Every row comes from one small tree of marks. Brackets hold a mark, then the marks that hang from it, in the order of their numbers. Every link used is in the known rows. Which tree was each row made from?
Known rows
(Z_653 (Z_368 Z_865) (Z_685 (Z_292 (Z_367 Z_444) Z_689))): [-4.900 -0.001  1.221 -0.493 -0.077 -2.824  1.354 -0.019 -1.380 -4.500
 -0.251 -1.038 -2.615  2.827 -0.852  0.233  0.246 -0.663 -0.028  2.084
  0.508  4.511  0.179 -0.517  0.330]
(Z_367 (Z_292 Z_685 (Z_689 (Z_185 Z_656))) Z_444): [ 3.092  1.839 -0.412 -0.769  0.522  0.771 -0.826 -0.046  0.233  1.956
  0.236  0.649  2.389 -0.414 -0.089 -3.102 -0.299  0.380  1.105 -0.921
  0.575 -1.338 -1.339 -1.849 -0.013]
(Z_367 (Z_292 (Z_685 Z_653) Z_689) Z_444): [ 0.966 -0.214 -0.630  0.329 -0.998 -0.775 -1.396  0.052  0.221  1.846
  0.107  0.488  1.062 -0.581  0.524 -0.767  0.901 -2.583  0.829 -1.057
  0.850 -0.859 -0.213 -1.589  1.892]
(Z_292 Z_367 Z_685 (Z_689 Z_185)): [ 1.656  0.536  0.398 -0.025  0.615  2.044  0.463  0.296 -0.164  3.122
  0.360  0.945 -0.339 -0.282 -1.881 -1.801 -0.619 -1.698  1.062 -1.148
  1.588 -2.098  1.089 -1.017 -0.095]
(Z_185 Z_656 (Z_689 Z_292)): [ 4.712 -0.609 -0.529 -0.626  1.622  2.657  0.147 -0.568  1.214  3.410
  0.120  0.943 -0.386 -4.970 -0.952 -0.507 -0.575  1.621 -0.631 -1.385
 -2.203 -2.965 -0.344 -0.018 -2.755]
(Z_185 Z_656): [ 1.703  1.875 -1.272  0.453 -0.458  0.976 -0.668 -0.327  0.088 -0.360
 -0.246 -0.961  2.487 -1.969  1.422  0.398 -0.377  2.909 -1.582 -0.737
 -2.181 -1.325  0.072  2.073 -0.880]
(Z_368 Z_653): [-1.735  0.527 -0.310  0.928 -1.340 -0.097 -0.822 -0.306  0.433 -1.095
 -0.542 -0.678  0.811 -1.268  2.161  1.555  0.136  1.952 -1.518 -0.550
 -1.781  1.173  1.218  2.903  0.535]
(Z_685 (Z_292 (Z_367 Z_444) Z_689) (Z_653 (Z_368 Z_865))): [-3.369 -0.531  0.513  0.874 -0.924 -2.332  0.820 -0.022 -0.777 -2.635
 -0.181 -0.795 -1.962  2.041 -0.022  0.497 -0.012 -2.273 -0.739  1.289
  0.655  4.009 -0.622 -1.430  0.165]
(Z_653 (Z_685 (Z_292 Z_689))): [-1.222 -0.475  0.419 -0.733  0.934 -0.323  0.127 -0.124  0.034 -2.519
  0.482  0.537  1.650  3.679 -0.310  0.567  0.148  2.333  0.301 -0.050
  0.823 -1.941  0.759  2.984  0.177]
(Z_653 Z_368 (Z_685 (Z_292 Z_689))): [-2.214 -1.252  0.321 -0.606  0.457 -1.354  0.780 -0.038  0.102 -3.516
  0.525 -0.373  0.296  3.944  1.285  0.979  0.198  2.096 -0.277  0.376
  0.427 -0.617 -1.248  2.246 -0.145]
(Z_292 Z_689): [-0.679  1.370 -0.444 -0.176 -0.415  1.157  0.114 -0.418  0.184  0.707
  0.374  0.263  1.361 -0.984  1.149 -3.090 -0.313  1.079 -1.104 -1.966
  0.602 -1.510  0.791  2.114 -0.208]
(Z_185 Z_656 (Z_689 (Z_292 (Z_685 (Z_653 (Z_368 Z_865)))))): [ 5.212 -2.543 -0.725  0.260  0.380  1.601  0.439  0.164  1.519  2.759
 -0.038 -0.982 -2.638 -6.186  1.462  2.761 -0.116 -1.077 -0.387  0.764
 -2.888 -1.398 -3.913 -2.160 -2.578]
(Z_653 Z_368 Z_685): [-1.995 -0.574 -0.867  0.264 -0.893 -1.309 -0.235 -0.101  0.173 -2.327
 -0.303 -1.424 -0.493 -0.261  2.484  2.642  0.687  1.960 -1.415  0.289
 -1.847  0.669 -0.606  2.170  0.308]
(Z_653 Z_685): [-1.066  0.195 -0.720  0.044 -0.424 -0.238 -0.874 -0.191  0.119 -1.260
 -0.329 -0.474  0.864 -0.478  1.026  2.104  0.632  2.176 -0.880 -0.178
 -1.494 -0.650  1.325  2.902  0.628]
(Z_367 (Z_292 Z_689) Z_444): [-1.698  1.858 -0.332 -0.598 -0.557 -0.681 -0.720 -0.567 -0.380  0.670
  0.008  0.825  1.499 -0.302 -0.130 -4.493  0.316 -0.160 -0.271 -1.701
  1.376  0.879  1.418 -0.425  1.187]
(Z_653 (Z_368 Z_865) (Z_685 (Z_292 Z_689))): [-3.579 -0.617  0.446 -0.549 -0.150 -1.580  1.286  0.112 -0.298 -4.696
  0.211 -1.453 -0.816  2.567  2.211  0.443  0.084  1.632 -0.730  1.981
  0.464  2.145 -2.048  1.588 -0.380]
(Z_367 (Z_292 Z_685 Z_689) Z_444): [ 0.126  0.752 -0.275 -0.652 -0.567 -0.375 -0.970 -0.144 -0.478  1.657
  0.067  0.594  0.891 -1.017 -0.662 -2.819  0.809 -2.208  1.137 -1.374
  1.565 -0.413  0.935 -1.588  1.858]
(Z_444 (Z_367 (Z_292 (Z_685 Z_653) (Z_689 (Z_185 Z_656))))): [ 3.821  1.275 -0.629 -0.279 -0.037  1.007 -1.294  0.302  0.758  2.547
  0.159  0.823  2.255  0.310  1.340 -1.379 -0.273  0.877  0.412 -0.448
 -0.614 -2.303 -2.849 -1.447 -0.186]
(Z_653 (Z_368 Z_865) (Z_685 (Z_292 Z_367))): [-4.416 -1.001  0.472  0.174 -0.433 -2.339  1.022  0.277 -1.271 -4.594
 -0.540 -1.650 -2.251  2.290 -0.180  3.106  0.431  0.169 -0.458  2.812
  0.042  4.027  0.355  0.283  0.397]
(Z_689 (Z_292 Z_367)): [-0.654 -1.372 -0.254 -0.759  0.575  0.655  0.289 -0.262 -0.913  3.151
 -0.089  0.844 -1.759 -2.547 -2.728 -0.593  0.409 -2.358 -0.157 -0.876
  0.673  0.279  3.624 -0.830  0.355]
(Z_368 (Z_653 (Z_685 (Z_292 (Z_689 Z_185)))) Z_865): [-2.718  0.339  1.240 -0.241  0.362 -0.465  0.650  0.130  0.667 -4.193
 -0.062 -0.577  0.442  2.954  2.324  0.911 -0.685  3.525 -0.479  2.330
 -0.329  2.550 -1.430  2.788 -0.757]
(Z_653 (Z_368 Z_865) (Z_685 (Z_292 Z_367 Z_689))): [-4.468 -0.689  1.085 -0.190  0.044 -1.929  1.866  0.257 -1.059 -4.288
  0.071 -0.986 -2.113  3.448 -0.097  0.495 -0.054 -0.005 -0.179  2.126
  1.244  2.934 -0.224  0.295 -0.053]
(Z_368 (Z_653 (Z_685 Z_292)) Z_865): [-3.763 -0.345  0.748  0.320 -0.689 -1.616 -0.075  0.114 -0.084 -5.116
 -0.682 -1.506 -0.094  1.679  1.987  3.647  0.283  2.545 -0.678  2.738
 -1.379  3.687  0.116  2.980  0.502]

Write each row's tree
[-3.438 -0.020 -0.689  0.156 -1.511 -1.525  0.255  0.041 -0.232 -3.485
 -0.630 -2.525 -1.593 -1.605  3.412  2.036  0.545  1.495 -1.870  1.896
 -1.799  3.436 -1.418  1.547  0.088] -> (Z_653 (Z_368 Z_865) Z_685)
[-4.635 -0.097  1.947  0.396 -0.080 -1.539  1.182  0.261 -0.553 -4.569
 -0.249 -0.538 -1.122  3.583 -0.001  1.335 -0.271  0.976  0.150  2.286
  0.317  3.485  1.203  1.798  0.329] -> (Z_368 (Z_653 (Z_685 (Z_292 Z_367 Z_689))) Z_865)
[ 3.502 -2.792  0.059  0.233  0.795  0.988 -0.627 -0.211  0.555  5.389
 -0.398  1.524 -3.860 -5.350 -3.793  2.278  0.796 -4.478  1.067 -1.091
 -1.299 -1.063  1.750 -3.147 -0.174] -> (Z_185 (Z_689 (Z_292 (Z_367 Z_444) (Z_685 Z_653))))
[ 2.602  2.549 -0.560 -0.363  0.778  2.402  0.281 -0.328  1.008  0.984
  0.578  0.377  2.951 -0.270  1.817 -3.389 -1.564  3.834 -1.214 -1.441
 -0.461 -2.616 -1.664  1.903 -2.277] -> (Z_292 (Z_689 (Z_185 Z_656)))
[ 1.188 -0.989  0.118  1.398 -0.617  0.608  0.057  0.453 -0.046  2.336
  0.343  0.430 -0.754 -0.064 -0.992  0.964  0.143 -3.594  0.850 -1.068
  0.895 -2.414  1.163 -0.768  0.968] -> (Z_292 Z_367 (Z_685 Z_653) Z_689)
[-2.279  0.922  0.935 -0.442  0.629 -0.716  0.287 -0.467 -1.361 -0.804
  0.051  1.116  0.002  2.563 -3.746 -1.853 -0.043 -1.147  0.536 -0.861
  1.779  0.960  3.276 -0.113  0.670] -> (Z_685 (Z_292 (Z_367 Z_444) Z_689))
[ 0.712 -0.143 -0.417 -0.276 -0.374  0.793 -0.294  0.240 -0.050  1.880
  0.511  0.588  1.567 -0.097  0.338 -2.609  0.391 -1.342  0.953 -1.348
  2.454 -2.511  0.293 -0.488  1.364] -> (Z_367 (Z_292 Z_685 Z_689))
[-0.729 -1.128  0.111  1.489 -1.492 -0.455  1.000  0.646 -0.349  0.596
  0.096 -1.217 -2.757 -0.994  1.034  0.929  0.065 -4.164  0.032  0.580
  0.653  0.855 -1.089 -1.906  0.501] -> (Z_292 Z_367 (Z_685 (Z_653 (Z_368 Z_865))) Z_689)
[ 3.440 -0.066  0.235 -0.488  1.705  1.441  0.226 -0.650  0.193  3.645
 -0.333  1.361 -2.199 -4.689 -4.010 -0.741 -0.410 -0.602  0.090 -1.261
 -2.172 -0.652  1.779 -2.150 -2.054] -> (Z_185 Z_656 (Z_689 (Z_292 (Z_367 Z_444))))
[ 3.076  2.092  0.475 -0.158  0.936  1.240  0.080 -0.005 -0.408  2.369
  0.089  0.560  0.093 -0.684 -2.554 -1.844 -0.785 -1.186  1.173 -0.902
 -0.322 -1.099  0.504 -2.075 -0.678] -> (Z_292 (Z_367 Z_444) Z_685 (Z_689 (Z_185 Z_656)))
[-0.269 -1.580 -1.437  1.145 -2.212 -1.017 -0.748  0.602  0.137  0.096
 -0.359 -1.716 -0.235 -1.957  3.333  2.228  0.962 -2.032 -0.425  1.371
  0.224  1.450 -2.248 -1.561  1.438] -> (Z_367 (Z_292 (Z_685 (Z_653 (Z_368 Z_865)))))
[ 1.565 -1.464 -1.453  1.061 -1.377 -0.059 -1.635  0.434  0.459  1.808
 -0.137 -0.148  1.613 -0.938  1.439  2.384  1.041 -1.525  0.394 -0.226
  0.452 -1.771 -0.116 -0.496  1.854] -> (Z_367 (Z_292 (Z_685 Z_653)))
[ 5.109 -0.974  0.276 -0.521  1.747  1.673 -0.015 -0.280  0.113  4.572
 -0.292  1.102 -2.708 -5.313 -4.522  0.836  0.038 -2.454  1.314 -0.995
 -2.016 -1.799  1.351 -3.162 -1.444] -> (Z_185 Z_656 (Z_689 (Z_292 (Z_367 Z_444) Z_685)))
[ 0.396 -1.546 -1.471  1.331 -2.370 -0.489 -0.729  0.454  0.290 -0.169
 -0.504 -2.557 -1.295 -3.605  3.754  4.161  0.867 -2.044 -1.087  1.222
 -1.691  1.145 -2.498 -0.301  0.699] -> (Z_292 (Z_685 (Z_653 (Z_368 Z_865))))
[ 3.590  1.301  0.335  0.156  1.025  2.331  0.686  0.358 -0.009  2.613
  0.473  0.610  0.730  0.123 -1.602 -1.632 -1.191 -0.328  1.065 -0.854
  0.484 -2.970 -0.008 -1.092 -1.115] -> (Z_292 Z_367 Z_685 (Z_689 (Z_185 Z_656)))
[ 1.046 -0.628 -1.307  0.683 -1.524 -1.204 -2.294  0.081  0.005  1.548
 -0.577 -0.232  0.912 -1.884  0.421  2.055  1.434 -2.436  0.510 -0.316
 -0.424  0.335  0.422 -1.590  2.403] -> (Z_367 (Z_292 (Z_685 Z_653)) Z_444)
[ 1.365  1.524 -0.289 -1.215 -0.024  1.139 -1.114  0.040 -0.049  2.906
  0.022  1.191  1.146 -0.439  0.066 -3.406  0.184 -0.028  0.635 -1.004
  0.981 -0.974 -0.766 -1.425  0.748] -> (Z_444 (Z_367 (Z_292 Z_685 (Z_689 Z_185))))
[ 1.826  2.064 -0.598 -0.427  0.672  1.705  0.123 -0.089  0.802  1.172
  0.615  0.987  3.691  1.120  1.512 -4.442 -1.236  3.300 -0.449 -1.130
  1.286 -2.244 -1.383  0.433 -1.258] -> (Z_367 (Z_292 (Z_689 (Z_185 Z_656))))
[ 0.398  0.669  0.014 -0.966  1.161  1.525  0.182 -0.306  0.416 -0.106
  0.603  1.077  2.569  2.487  0.001 -2.099 -0.850  2.670 -0.268 -0.782
  1.715 -1.843 -0.302  2.054 -1.019] -> (Z_685 (Z_292 (Z_689 Z_185)))
[-0.062 -0.798  0.084  1.212 -1.147 -1.296 -0.025  0.189 -0.405  1.293
 -0.039 -0.361 -2.477 -0.645 -0.724  1.131  0.563 -4.576  0.556 -0.759
 -0.162  0.481  0.099 -2.407  1.154] -> (Z_292 (Z_367 Z_444) (Z_685 (Z_653 Z_368)) Z_689)
[-3.822 -0.050  1.321  0.046 -0.255 -1.249  0.667  0.109  0.102 -4.948
 -0.124 -0.956  0.017  2.715  2.021  1.350 -0.134  2.383 -0.414  2.119
 -0.250  2.732 -0.371  2.947  0.094] -> (Z_368 (Z_653 (Z_685 (Z_292 Z_689))) Z_865)
[ 3.681  0.972 -0.486 -0.425  0.650  1.945 -0.113  0.315  0.706  2.241
  0.689  0.684  3.107  0.502  0.973 -2.808 -0.727  1.252  0.892 -0.841
  1.449 -3.409 -1.870 -0.733 -0.553] -> (Z_367 (Z_292 Z_685 (Z_689 (Z_185 Z_656))))
[ 1.041 -0.916  0.274 -0.644  1.180  1.119 -0.036 -0.771 -0.006  4.336
 -0.487  1.817 -3.492 -5.217 -4.377 -1.051  0.275 -2.355  0.042 -1.643
 -0.802  0.434  3.235 -2.056 -0.811] -> (Z_185 (Z_689 (Z_292 (Z_367 Z_444))))
[-0.207  0.300  1.610  0.325  1.597 -0.285  0.758  0.184  0.596 -3.024
  0.270  0.708  1.486  5.733 -0.533  1.746 -1.199  3.904  0.559  0.934
 -0.675 -0.625 -0.024  2.254 -1.158] -> (Z_368 (Z_653 (Z_685 (Z_292 Z_367 (Z_689 (Z_185 Z_656))))))
[ 0.334  1.208  1.094 -0.632  2.047 -0.490  0.347 -0.151 -0.307 -2.040
  0.213  0.984  1.275  4.569 -2.743  0.126 -0.724  2.441  0.909  0.472
 -0.132 -0.549  0.862  0.680 -0.910] -> (Z_653 (Z_685 (Z_292 (Z_367 Z_444) (Z_689 (Z_185 Z_656)))))
[-2.850 -1.561 -0.319  1.542 -1.352 -1.845  0.440  0.292 -0.669 -2.682
 -0.505 -1.411 -1.491  1.408  0.752  3.719  0.200 -1.341 -1.216  2.105
  0.074  3.547 -0.446 -0.508  0.297] -> (Z_685 (Z_292 Z_367) (Z_653 (Z_368 Z_865)))
[-0.996 -0.081  1.023 -0.537  1.757  0.155  0.652  0.070 -0.162 -1.345
  0.415  1.388  0.872  4.885 -2.205  0.143 -0.528  1.881  0.774  0.263
  1.445 -1.220  1.431  1.537 -0.361] -> (Z_653 (Z_685 (Z_292 Z_367 (Z_689 Z_185))))
[ 1.391  1.172 -0.356 -0.928  0.103  0.515 -1.011 -0.112  0.108  2.514
  0.139  1.023  1.431 -0.743 -0.343 -3.376  0.192 -0.907  1.089 -1.132
  1.464 -0.552 -0.266 -1.784  0.917] -> (Z_367 (Z_292 Z_685 (Z_689 Z_185)) Z_444)
